What can hang from each mark
sipur: kotu
zilud: febup
kaba: tefugom tiza
zufivot: libid
vukof: tiza
vame: tiza
libid: zufivot
kotu: febup libid pemok sipur
febup: kotu vame

Every row comes from one small tree of marks. The marks that hang from a mark follow it in brackets, in alphabetical order. Every link used is in the known rows. Which tree was each row made from?
Known rows
kaba(tiza): [ 0.22  3.05 -1.41 -0.89  1.57 -1.42  2.73  0.12 -1.28 -0.63 -0.84  3.42
 -0.81 -1.02  0.84  2.01  1.38  4.18 -1.76]
kotu(libid(zufivot) pemok sipur): [-1.72  2.05 -1.52  4.13 -1.29 -1.32  3.52  1.42 -2.87 -0.10 -2.05  4.54
 -1.56  2.08  1.71 -0.78 -2.88  2.02 -1.29]
kotu(sipur): [-0.61  2.60 -1.16  0.71  0.02 -1.26  3.64  0.15 -2.27 -1.21 -1.75  3.82
 -1.27  0.57  0.31  0.45 -0.59  3.61 -1.08]
zilud(febup(kotu(libid(zufivot) sipur) vame(tiza))): [-2.40  3.56 -0.31  2.59 -0.76  0.58  2.76 -0.75 -1.29 -0.63 -1.64  4.53
 -3.85  1.46  1.30  0.10 -3.21  4.45  1.87]
sipur(kotu(febup(vame) libid(zufivot))): [-2.98  1.09 -0.43  1.87 -1.74 -0.91  2.66  1.02 -1.30  0.41 -1.93  4.84
 -1.64  2.02  1.12 -1.11 -3.48  1.35  1.41]
sipur(kotu(febup)): [-1.27  0.82 -0.42  0.27 -0.18 -1.18  3.58  0.40 -2.52 -0.38 -2.39  3.63
 -1.31  0.89  0.31  0.53 -2.11  2.48  0.38]
zilud(febup(kotu)): [-0.79  2.64 -0.19  0.22  0.99  0.20  2.50 -1.71 -0.90 -0.26 -1.70  3.56
 -2.67  0.19  1.61  0.61 -0.37  4.11  1.14]
vame(tiza): [-1.12  3.26 -0.20 -1.09  1.30 -1.41  3.57 -1.01 -2.90 -1.11 -2.00  2.16
 -1.93 -1.39 -1.05  1.43  0.18  4.15 -0.82]
zilud(febup(kotu(pemok) vame)): [-0.41  1.16  0.03 -0.40  0.59  1.51  3.35 -1.25 -0.71 -0.77 -0.82  4.02
 -2.38  0.22  1.59  1.08 -2.02  3.47  1.61]
febup(kotu(libid)): [-1.64  2.76 -0.89  1.44  0.74 -1.44  1.88 -0.61 -1.78 -0.43 -1.95  4.80
 -1.94  0.57  1.18 -0.04 -0.37  3.34  1.32]
libid(zufivot): [-1.89  2.97 -0.79  0.79  0.16 -1.32  2.16 -0.09 -0.82 -0.05 -1.80  2.78
 -1.54  0.29  1.02 -0.49  0.21  2.83 -1.59]
febup(kotu(libid sipur) vame(tiza)): [-1.61  3.12 -0.68  1.00  0.26 -0.35  3.10 -0.46 -2.38 -2.07 -1.47  5.03
 -2.59  0.51 -0.10  1.06 -2.20  4.60  1.88]
kotu(pemok): [-0.41  1.43 -0.72  0.00  0.71 -0.87  3.83 -0.04 -2.63 -0.66 -1.65  3.11
 -1.00 -0.23  0.47  0.83 -0.79  2.62 -1.21]
vukof(tiza): [ 0.02  3.18  0.16 -0.32  1.11 -2.04  2.83  0.08 -1.79 -1.26 -2.80  2.24
 -1.72 -0.37  0.46  2.14  0.55  4.13 -1.70]
zufivot(libid): [-1.72  2.86 -1.16  0.08  0.03 -1.88  2.70 -1.14 -0.89 -0.01 -1.87  3.08
 -1.71  0.14 -0.23 -0.89 -0.16  2.62 -1.79]
sipur(kotu): [-1.50  1.59 -0.99 -0.78  1.15 -0.79  3.19 -0.11 -1.89 -0.42 -1.70  4.47
 -0.94 -0.25 -0.53  1.45 -1.12  2.63  0.21]
kotu(febup(vame) libid(zufivot) pemok sipur): [-1.55  0.95 -0.65  3.92 -2.95 -0.87  4.00  1.82 -2.51 -0.49 -1.86  4.09
 -1.81  3.11  2.22 -1.76 -4.19  1.79 -0.28]
kotu(febup(vame(tiza)) libid pemok sipur): [-0.78  1.24 -0.13  2.09 -1.82 -0.91  5.31  0.92 -4.57 -1.57 -2.08  3.49
 -2.13  1.40  0.19  0.18 -4.19  3.14  0.55]
zilud(febup(vame)): [-0.87  2.41  0.17 -1.59  0.00  0.30  3.41 -1.53 -0.63 -0.01 -0.99  3.36
 -1.96 -0.54  0.41  0.38 -0.50  3.35  0.87]
kaba(tefugom tiza): [ 1.46  3.04 -1.93 -0.52  2.58 -0.91  1.60  0.52 -1.78 -1.21 -0.59  4.56
 -0.48 -1.76  1.59  3.33  1.86  4.21 -2.32]
sipur(kotu(febup(vame(tiza)) libid(zufivot) pemok)): [-2.62  0.54 -0.09  1.98 -1.25 -0.36  4.05  1.15 -3.25 -0.23 -2.14  3.88
 -2.18  1.38  0.24  0.18 -5.07  1.78  1.05]

Write each row's tree
[-2.02  2.29 -0.91  2.98 -0.37  0.27  3.15  0.61 -2.23 -1.66 -1.47  4.68
 -2.79  1.54  1.06  0.44 -3.78  3.59  0.75]
febup(kotu(libid(zufivot) pemok sipur) vame(tiza))
[-1.48  1.27 -0.98  5.20 -2.65 -1.74  3.94  1.99 -3.56 -0.03 -2.64  3.63
 -1.93  3.32  2.55 -1.78 -3.81  1.89 -1.12]
kotu(febup libid(zufivot) pemok sipur)
[-1.13  1.78 -0.48  1.98 -2.27 -1.46  3.89  0.82 -2.64 -0.88 -1.88  4.44
 -1.61  2.05  1.05 -1.21 -2.56  2.81  0.90]
kotu(febup(vame) libid sipur)
[-0.42  0.99  0.58 -0.66 -0.41 -0.41  4.79 -0.07 -3.35 -1.58 -1.71  1.73
 -1.93 -0.12 -0.18  0.83 -2.42  3.32 -0.13]
kotu(febup(vame(tiza)) pemok)
[-1.04  1.95 -0.76  1.65  0.22  0.17  4.01  0.07 -3.18 -2.20 -1.40  5.02
 -2.39  0.80  0.20  1.39 -3.45  3.96  1.57]
febup(kotu(libid pemok sipur) vame(tiza))
[-0.58  0.58 -0.57  2.59 -2.33 -0.91  4.76  1.35 -3.46 -1.03 -1.78  4.46
 -1.39  2.32  1.37 -0.80 -3.91  2.18  0.58]
kotu(febup(vame) libid pemok sipur)
[-2.35  0.22 -0.81  3.70 -1.52 -1.25  3.45  1.70 -3.14  0.71 -2.64  4.29
 -1.60  2.47  1.74 -0.80 -4.40  0.91  0.16]
sipur(kotu(febup libid(zufivot) pemok))
[-1.61  2.41  0.47  0.15 -1.03 -1.53  3.83 -0.30 -3.25 -0.73 -2.14  2.78
 -2.24  0.13 -0.29 -0.26 -1.80  3.31  1.21]
kotu(febup(vame(tiza)) libid)
[-2.40  2.84 -1.25  2.90 -0.88 -0.32  1.71  0.49 -0.28 -1.03 -1.26  5.67
 -2.22  2.14  1.93 -0.88 -2.17  3.23  1.07]
febup(kotu(libid(zufivot) sipur) vame)
[-1.84  1.62 -1.33  3.53 -0.96  0.18  2.62  1.00 -1.11 -1.11 -1.16  5.61
 -2.06  2.45  2.24 -0.50 -3.48  2.65  0.67]
febup(kotu(libid(zufivot) pemok sipur) vame)
[-2.01  2.40 -0.90  4.59 -2.60 -2.25  3.11  1.39 -2.68  0.08 -2.75  3.68
 -2.11  3.01  2.23 -2.13 -2.56  2.48 -0.79]
kotu(febup libid(zufivot) sipur)
[-2.45  2.13 -0.07  2.04 -2.19 -1.53  2.40  0.57 -1.20  0.26 -1.91  3.38
 -1.91  1.74  1.76 -2.17 -1.78  1.97  0.36]
kotu(febup(vame) libid(zufivot))
[-0.98  2.20  0.66 -1.32 -0.35 -0.92  3.92 -0.64 -2.50 -1.47 -1.81  1.77
 -2.11 -0.44 -0.52  0.47 -1.12  3.85  0.19]
kotu(febup(vame(tiza)))
[-0.71  1.69 -1.42  2.76 -0.72 -1.41  4.29  0.99 -3.85 -0.64 -1.97  4.86
 -1.19  1.36  0.86  0.13 -2.52  2.44 -0.49]
kotu(libid pemok sipur)
[-0.28  1.45 -0.27  0.80  0.88  0.68  3.33 -1.14 -1.77 -0.38 -1.61  3.57
 -2.52  0.50  1.90  1.02 -1.63  3.59  0.75]
zilud(febup(kotu(pemok)))
[-0.53  1.06 -0.49 -0.59  1.09  0.65  2.91 -0.47 -0.83 -1.74 -0.72  4.24
 -1.50  0.06  1.06  1.11 -1.37  3.26  0.85]
febup(kotu(pemok) vame)
[-0.77  2.21 -0.97  0.07  0.41  0.31  2.70 -0.26 -0.47 -2.29 -0.89  4.94
 -1.75  0.84  0.84  0.74 -1.23  4.21  0.91]
febup(kotu(sipur) vame)
[-0.78  0.88 -0.30  2.47 -1.35 -1.95  4.08  0.78 -4.03  0.10 -2.54  3.26
 -1.49  1.47  1.51 -0.93 -2.36  1.88 -0.06]
kotu(febup libid pemok)
[-1.88  0.91 -0.16  2.66 -2.22 -1.07  3.28  1.14 -2.04  0.14 -1.82  3.43
 -1.73  1.98  2.11 -1.82 -3.06  1.34  0.04]
kotu(febup(vame) libid(zufivot) pemok)
[-2.30  2.77 -0.20  2.82 -2.34 -1.37  3.66  0.86 -2.76 -0.90 -2.30  3.23
 -2.71  1.92  0.71 -1.13 -3.26  3.33  0.09]
kotu(febup(vame(tiza)) libid(zufivot) sipur)
[-0.67  2.19  0.16  0.04 -1.12 -0.79  4.63  0.10 -2.98 -2.08 -1.88  2.46
 -2.18  0.60 -0.36  0.49 -2.25  4.29 -0.10]
kotu(febup(vame(tiza)) sipur)
[-1.65  0.23  0.00  0.58 -0.62 -0.40  4.82  0.66 -4.25 -0.77 -2.10  4.17
 -1.79  0.62 -0.61  1.04 -4.73  2.15  1.91]
sipur(kotu(febup(vame(tiza)) libid pemok))
[-0.15  1.02  0.08  0.64 -1.09 -0.23  5.46  0.61 -3.85 -2.26 -1.79  2.45
 -2.00  0.90 -0.01  0.82 -3.51  3.72 -0.44]
kotu(febup(vame(tiza)) pemok sipur)
